Each row was made from one small tree. Brackets hold a mark, then the marks that hang from it, in alphabetical order. Every link used is in the known rows. Write each row's tree.
Known rows
(fomeso (gipe difes)): [ -5.5  45.4 -27.6  10.5  32.5   6.7 -22.9   8.1  -6.5 -16.0  10.3  10.2
  -0.9 -41.4 -44.7   3.8  15.5   3.7  -6.6]
(gipe (difes kitez) fomeso peti vizakem): [-29.4   9.2  -1.6 -11.8  48.1  22.6 -51.1 -10.8  44.0  20.2 -19.6 -22.0
  -5.0 -60.7  65.6  55.6  41.6 -37.8 -55.0]
(difes duvu kitez): [  0.1  10.3   7.3  -4.3  43.7 -13.2   6.6  56.7  10.9 -28.5   5.8 -60.8
  -6.9 -34.3 -63.8 -68.4   3.3 -26.9  20.5]
(likaze peti): [-31.8  34.6 -35.9  -6.3  50.6 -20.9  -4.1  14.6   3.5  -3.0  41.1 -31.4
  -0.5 -38.6 -31.9  10.1  25.3 -11.8 -21.3]
(fomeso (gipe (difes duvu) peti vizakem)): [-16.7  17.2  -8.3  23.8  49.1   5.8 -33.7   7.5  16.8   2.0  -2.0  -9.6
 -14.4 -58.1 -11.8  41.6  32.6  -9.2   4.4]
(vizakem (gipe (difes duvu kitez) fomeso)): [-17.9  21.3 -19.3  -8.4  29.7  23.5 -49.5  59.6  34.2 -27.0  20.2 -42.4
  15.3 -53.3 -22.8 -14.3  32.1  10.3 -27.9]
(gipe (difes duvu kitez) fomeso peti): [-28.0  21.7  12.4   3.5  54.1  31.2 -36.5  23.4  32.6  -2.7  -2.1 -43.3
   6.3 -43.3  15.0   1.2  12.6 -17.5 -22.4]
(mifek (peti kitez)): [-34.4  65.5 -13.4 -38.6  68.2   0.6   9.7  39.2  21.5 -18.9  24.7 -38.4
 -18.0 -42.0 -55.8 -20.6  11.6 -50.9  16.4]
(vizakem (gipe (peti kitez))): [-36.7  25.1 -19.5 -12.0  34.4   5.1   4.1  58.7  21.0 -10.0   8.1 -42.7
   5.4 -52.1  11.3  28.1  22.0   9.1   1.5]
(vizakem (gipe (difes kitez) peti)): [-13.0   2.1 -26.9  -8.8  25.6  10.5 -32.3  50.7  25.8  -3.9  -5.8 -48.7
  12.7 -62.3  35.9  13.6  37.7   6.8  -5.3]
(mifek peti): [-31.1  45.3 -17.5 -23.2  64.5  -4.6 -12.7  12.3  20.5 -18.1  27.3 -29.2
 -29.3 -38.8 -64.7 -30.4  34.9 -30.3  14.0]
(vizakem (gipe peti)): [-34.7   8.3 -23.3  -0.7  30.9   1.1 -14.5  38.0  18.5  -9.7  10.3 -34.0
  -4.3 -50.4   2.6  20.7  41.3  25.8  -0.4]
(vizakem (gipe fomeso (peti kitez))): [-50.9  32.6 -12.9  -9.7  38.9  19.8  -9.1  39.7  22.4 -13.0  17.1 -32.7
   2.3 -49.0  10.5  41.9  22.0  13.4 -27.7]
(difes duvu): [-24.9  38.3  -4.3   1.7  48.1   0.2  -0.8  48.6  23.0 -24.6  18.7 -25.8
  -6.6 -24.8 -77.6 -43.9  12.2  -1.1  18.5]
(fomeso (gipe (peti kitez) vizakem)): [-25.5  24.4  -4.7   9.7  48.7  -8.2   8.5   2.2  -2.7  -0.2  -2.5  -8.9
 -22.5 -53.6  -6.3  57.1  13.9 -22.9  -3.0]
(likaze (peti kitez mifek)): [-49.2  70.7 -19.8 -48.3  62.0 -10.4  19.5  29.4   7.5  16.9  67.6 -33.5
  -3.5 -37.1 -21.7  26.5   2.4 -53.9 -11.5]
(vizakem gipe): [-24.6  22.8 -34.3 -10.6  24.3  -1.2 -18.3  47.6  16.9 -23.4  19.9 -23.4
  -0.5 -45.2 -32.8  -5.4  39.5  23.4  -6.8]
(vizakem (gipe (difes kitez) fomeso)): [-17.7  22.1 -28.5 -15.7  22.8  22.1 -48.8  41.2  26.7 -20.5  15.5 -30.3
  16.5 -53.8  -0.7   0.0  35.9   9.4 -43.0]
(fomeso (gipe (difes kitez) vizakem)): [  7.8  13.8 -21.7   2.1  31.5  -6.3 -30.9   3.4   1.0  -8.5  -4.8  -6.2
 -10.0 -60.0 -16.1  15.2  27.5 -27.1 -16.3]

Write each row's tree
[-11.8  -3.9   0.4  -5.6  51.8   7.3 -34.7  35.5  49.7  15.1 -23.9 -49.9
  -2.6 -62.9  39.0  17.9  36.5 -42.1   0.3] | (gipe (difes duvu kitez) peti vizakem)
[-55.1  18.5   2.6  -1.9  53.8  10.7 -27.9 -27.9  36.1  12.8  -0.8  -1.6
 -28.0 -43.1  24.6  64.4  45.8 -14.5 -50.2] | (gipe fomeso peti vizakem)
[ -8.8  33.3 -28.4   6.7  35.0   2.5 -35.4  -1.3   9.2  -5.5   3.0  14.8
 -10.8 -53.9 -25.4  31.9  35.6 -10.1 -18.4] | (fomeso (gipe difes vizakem))
[-49.6  29.4   2.2   3.2  61.1  36.1 -57.6   6.7  61.8  15.0  -1.8 -10.9
  -5.0 -50.6  27.2  54.5  43.6 -17.2 -39.9] | (gipe (difes duvu) fomeso peti vizakem)
[-59.9  39.2   6.5 -15.6  59.0  15.8  -5.0  -1.0  38.0  13.5  -2.7 -11.8
 -15.9 -47.2  34.1  72.7  22.7 -33.9 -46.9] | (gipe fomeso (peti kitez) vizakem)
[-34.9  62.0  -9.7  -2.6  47.6  40.0 -46.1  29.8  41.5 -15.3  20.0  -6.3
  12.1 -30.2 -41.1 -11.4  18.9   0.1 -34.7] | (gipe (difes duvu) fomeso)
[-17.9  24.1  -2.5 -13.2  47.3  23.2 -54.7  25.6  51.5  -5.7   1.1 -25.2
   0.8 -53.3  -8.6   2.7  34.2 -37.2 -46.8] | (gipe (difes duvu kitez) fomeso vizakem)
[-45.1  22.4 -15.0 -23.3  37.8   5.1 -13.8  28.2  19.4   5.6  32.7 -27.3
 -15.6 -45.8   5.4  25.8  40.8   8.6   5.0] | (vizakem (gipe (peti mifek)))
[-36.4  38.8  -3.1 -14.0  58.9  24.2 -17.2  56.8  62.5  17.1 -14.3 -35.1
   9.6 -58.5  35.8  46.4  21.7 -42.0   0.6] | (gipe (difes duvu) (peti kitez) vizakem)
[-33.7  39.7 -26.3  -4.4  33.4  33.1 -53.7  55.0  41.2 -23.7  27.8 -21.4
  14.8 -47.3 -32.3   2.0  37.3  26.8 -29.1] | (vizakem (gipe (difes duvu) fomeso))
[  8.4  12.3 -11.1   9.8  40.8  -4.3 -32.2  22.8   8.9 -15.6   0.5 -18.2
 -11.1 -58.9 -37.2  -1.4  24.3 -25.4  -1.6] | (fomeso (gipe (difes duvu kitez) vizakem))
[-31.8  21.2 -20.6  -9.3  45.4  17.2 -40.0   6.1  50.5  26.4 -18.8  -8.4
  -0.7 -56.0  54.1  58.0  50.3 -22.0 -21.2] | (gipe difes peti vizakem)
[-17.3  19.1 -18.0  15.6  42.7   3.4 -32.9 -11.5  11.0   7.8  -6.8   4.1
 -14.7 -58.4  10.3  56.6  36.3  -9.4 -12.3] | (fomeso (gipe difes peti vizakem))
[-37.7  46.6 -10.9  -9.3  51.6  33.4 -60.7  16.9  61.0  -3.3  11.0   0.9
   0.0 -46.2 -18.7  22.2  42.6 -18.1 -47.4] | (gipe (difes duvu) fomeso vizakem)
[-23.9  37.8  -3.4  13.4  45.4  -4.5  21.7  10.6 -18.3 -11.0   4.5 -13.5
 -13.0 -42.3 -24.5  29.7  -5.2  -7.5   9.6] | (fomeso (gipe (peti kitez)))
[-70.1  34.6  12.9 -29.8  63.1  16.4 -28.1 -40.6  37.6  31.1  28.3   5.7
 -42.1 -38.9  27.3  70.2  44.2 -35.0 -43.3] | (gipe fomeso (peti mifek) vizakem)
[-51.0  68.0  -4.3 -15.3  51.0  45.3 -18.0  20.7  35.9   9.4  -1.5 -12.2
  19.4 -39.8  40.3  51.1   2.6 -19.3 -41.7] | (gipe difes fomeso (peti kitez))
[-49.3  32.1  -8.8  -5.9  50.9  33.5 -56.3 -16.7  53.0  22.9  -7.9   3.4
  -4.3 -52.1  54.5  74.7  50.3 -17.4 -58.4] | (gipe difes fomeso peti vizakem)
[-15.1  42.0 -12.0 -17.4  35.4  26.4 -38.4  12.0  23.3  -9.6   4.0 -14.9
  12.6 -38.5  -2.4 -11.6  15.2 -19.9 -51.9] | (gipe (difes kitez) fomeso)
[-59.2  30.0  -6.4 -20.6  44.1  17.9 -27.6   8.0  22.5   2.6  40.4 -17.2
 -19.2 -41.3   5.5  39.3  38.3  12.5 -24.8] | (vizakem (gipe fomeso (peti mifek)))
[-46.9  44.2 -21.2 -14.4  35.9  35.9 -32.5  48.3  37.6  -4.4  11.0 -28.7
  20.5 -56.4  34.4  50.6  25.6  10.7 -34.9] | (vizakem (gipe difes fomeso (peti kitez)))
[-19.9  37.4 -21.2 -11.9  45.3  16.4 -43.8  42.1  59.0   0.9   0.3 -10.9
   3.3 -49.6 -19.4   5.4  42.6 -23.4 -11.1] | (gipe (difes duvu) vizakem)
[-11.2  -1.3 -11.2 -14.5  42.2   5.2 -33.8  12.5  40.2  22.8 -30.0 -34.3
  -1.7 -62.8  64.8  38.9  42.1 -42.4 -19.0] | (gipe (difes kitez) peti vizakem)
[-15.1  39.7  -0.9  -9.6  44.6  28.1 -41.6  35.6  31.3 -19.0   9.9 -31.4
  11.5 -37.1 -30.6 -30.8  10.1 -19.6 -31.8] | (gipe (difes duvu kitez) fomeso)
[-15.5  31.3 -16.8  21.8  39.5   8.0 -20.6  -2.3  -5.4  -1.9   0.7   0.2
  -5.0 -46.4  -7.7  28.9  16.9   5.7   0.4] | (fomeso (gipe difes peti))
[-42.4  27.2 -25.3  -2.9  32.5  33.0 -50.2  26.5  34.9  -3.9  12.9 -19.5
  10.7 -53.2  26.8  43.3  43.7  26.0 -36.9] | (vizakem (gipe difes fomeso peti))
